Each row was made from one walk, in order. Every step used is in the known rows, and no mark comes twice. Write each row's walk.
Known rows:
p > u > q > r > a: [ 1.15  2.00 -2.93  0.00 -1.62  1.62  2.51 -0.13  0.28 -4.22 -0.17 -1.18
 -0.86  0.94 -1.09 -0.45 -1.98]
y > r: [-1.44  0.88 -1.16 -0.13  1.74  1.03  1.21  0.67 -1.62  0.81  2.76 -0.73
 -0.10 -0.17 -1.18 -0.69  0.88]
v > r > p > k: [ 0.64  0.67  0.29  0.66 -0.73  2.62 -1.34  3.20 -0.69 -1.31  2.68 -3.19
 -0.34  0.92 -1.63 -2.83 -1.56]
a > u > q > r: [ 2.09  0.59 -0.73  0.50 -1.77  0.33  1.66 -2.05  0.44 -1.53 -2.01 -0.67
  0.32  1.95 -1.17 -0.02 -1.20]
k > a: [-1.03 -1.14  0.83 -0.89  1.42  1.08 -1.78  1.24  1.94 -0.72  3.40  0.41
 -1.60 -0.12  0.79 -0.81 -0.68]
v > r: [ 0.10 -0.03 -0.27  0.47 -0.27  0.87  1.42  0.92  0.14 -0.66  0.84 -2.83
 -0.86 -0.32 -2.74 -1.68 -0.01]
k > q > r > a > u: [ 2.20  0.14 -0.36  2.28 -1.79 -0.71  1.20  0.32  1.75 -0.18  1.36 -0.37
 -0.20  0.44 -1.33  1.18 -4.09]
p > u > v > r: [ 1.13  1.14  0.31  1.50 -2.09  1.31  1.12  1.06 -1.69 -1.18  0.02 -4.41
 -0.60  2.06 -2.17 -3.16 -1.44]
r > a > u > v: [ 2.53  1.76  1.77  2.81 -1.79 -0.27  0.29 -0.16  1.27 -0.65  0.47 -0.93
  0.48  2.58 -0.25  0.30 -4.64]
y > u > q > r > p > k: [ 0.74  1.47 -1.30  0.72 -1.28  3.04 -0.43  1.85 -1.85 -1.78  1.95 -1.48
 -0.47  2.40 -0.65 -2.52 -1.05]
r > a > u: [ 1.73  0.83  0.52  2.00 -0.62 -0.98  1.15 -0.05  1.98 -0.50  1.35 -0.91
 -0.50 -0.48 -0.29  1.22 -4.19]
r > p > k: [ 0.57  0.70  0.45  0.34 -0.57  2.06 -2.23  2.66 -0.77 -0.88  2.15 -1.41
  0.22  1.14  0.13 -1.77 -1.58]
y > r > p: [ 0.80  0.05 -1.27 -1.63  2.35  1.17  0.57  0.97 -1.16  0.00  2.75 -0.92
  0.08  0.11 -1.18 -1.43  0.25]
k > y: [ 0.11 -1.60  0.38  1.35 -0.35 -0.61 -1.32 -1.40 -1.18  1.81  0.15  0.95
  0.95  0.54 -0.06  0.23  1.47]
v > r > p: [ 2.01 -0.67 -0.58 -1.16  0.75  1.07  0.74  1.17  0.27 -1.20  1.20 -2.59
 -0.50  0.00 -2.48 -2.20 -0.50]
q > r > p > u: [ 1.56  0.12 -2.02 -0.98 -1.54  0.32  1.12  0.37 -3.07 -1.06 -0.41 -2.54
 -1.18  0.93  0.51 -1.95 -0.90]
y > u > v > r > p > k > a: [-0.47  0.30  1.08  0.96  0.33  3.64 -2.32  4.00  0.16 -1.29  6.27 -2.29
 -2.24  2.15 -0.49 -3.88 -2.35]
p > k > a > u > q > r: [ 1.05  0.63  0.07  0.85 -1.77  1.82 -0.24 -0.26  0.96 -2.09  0.59 -1.04
 -0.44  2.34 -0.58 -0.98 -2.14]

Write each row's walk:
[ 2.16  0.33  1.00 -0.39  1.52  2.72 -1.95  0.64  2.07 -2.24  2.92 -1.55
  0.65  1.47 -1.04 -2.33 -2.38]  y > r > p > k > a > u > q
[ 1.97 -0.60  2.07  3.34 -1.98  1.00 -2.55  0.72 -1.49  1.31  2.00 -2.22
  1.18  2.81 -1.29 -2.05 -1.76]  a > u > v > r > p > k > y
[ 2.58  1.04  0.46  0.27 -1.61  0.73 -0.66  0.51 -2.18 -1.04 -0.65 -2.19
  0.42  3.15  0.56 -2.40 -2.05]  r > p > u > v
[ 1.10 -0.75 -0.20  0.41  0.33  2.68 -3.39  3.92 -0.45  0.43  4.01 -0.27
  1.91  1.12 -2.11 -2.34 -0.68]  y > r > p > k > q
[ 0.95  1.90 -0.51  1.58 -0.98  1.65  1.90  1.55  1.47 -2.85  1.98 -2.36
 -0.83  1.03 -2.77 -1.07 -2.89]  u > v > r > a
[ 1.86 -0.11 -1.25 -0.86 -0.66  0.83  0.86  1.34 -2.23 -1.38  0.49 -4.31
 -1.11  0.04 -1.01 -3.25 -0.97]  v > r > p > u
[ 0.96 -0.44  1.70  1.34 -0.79  0.77 -1.68  1.60  1.11  0.06  3.79 -1.56
 -1.57  1.25  0.67 -0.91 -4.08]  q > r > p > k > a > u
[-0.81  0.02 -1.45  2.90 -1.23  1.20  0.09  0.72 -4.16  2.03  3.30 -0.25
 -1.24  1.79 -0.12 -1.68  0.66]  q > r > p > k > y > u
[ 0.04  1.94 -2.60  2.19 -1.73  2.37  1.56  0.35 -0.61 -2.65  2.15 -0.18
 -0.79  1.68 -1.39 -0.56 -1.33]  p > k > y > u > q > r > a
[-0.57 -0.59  1.18 -0.62  0.97  2.73 -3.56  3.33  1.33 -1.39  5.12 -0.72
 -1.42  0.80  0.94 -2.20 -1.95]  r > p > k > a
[ 1.20  0.94 -2.20 -0.53 -2.11  1.27  1.67 -1.31 -1.58 -2.58 -2.30 -1.48
 -0.19  1.95 -0.66 -1.40  0.08]  p > u > q > r
[ 2.94 -0.15  1.47 -0.08  0.47  2.62 -1.87  0.78  2.98 -3.00  1.98 -2.65
  0.26  1.42 -1.84 -2.84 -2.86]  v > r > p > k > a > u > q
[ 3.16  1.14  0.11  0.49 -0.07  0.76  0.48 -1.27  3.04 -3.09 -0.73 -0.69
  1.10  0.64 -1.32 -0.02 -2.88]  r > a > u > q
[ 1.05  0.69 -1.67 -0.56 -1.34  1.29  1.51 -1.58 -0.01 -2.32 -2.02 -0.06
  0.26  1.94 -1.26 -0.44  0.47]  u > q > r
[ 3.03 -0.61  1.46  0.00  0.31  1.19 -0.46  1.31  1.42 -1.12  2.54 -2.97
 -0.75  1.82 -1.98 -2.69 -2.95]  k > a > u > v > r > p
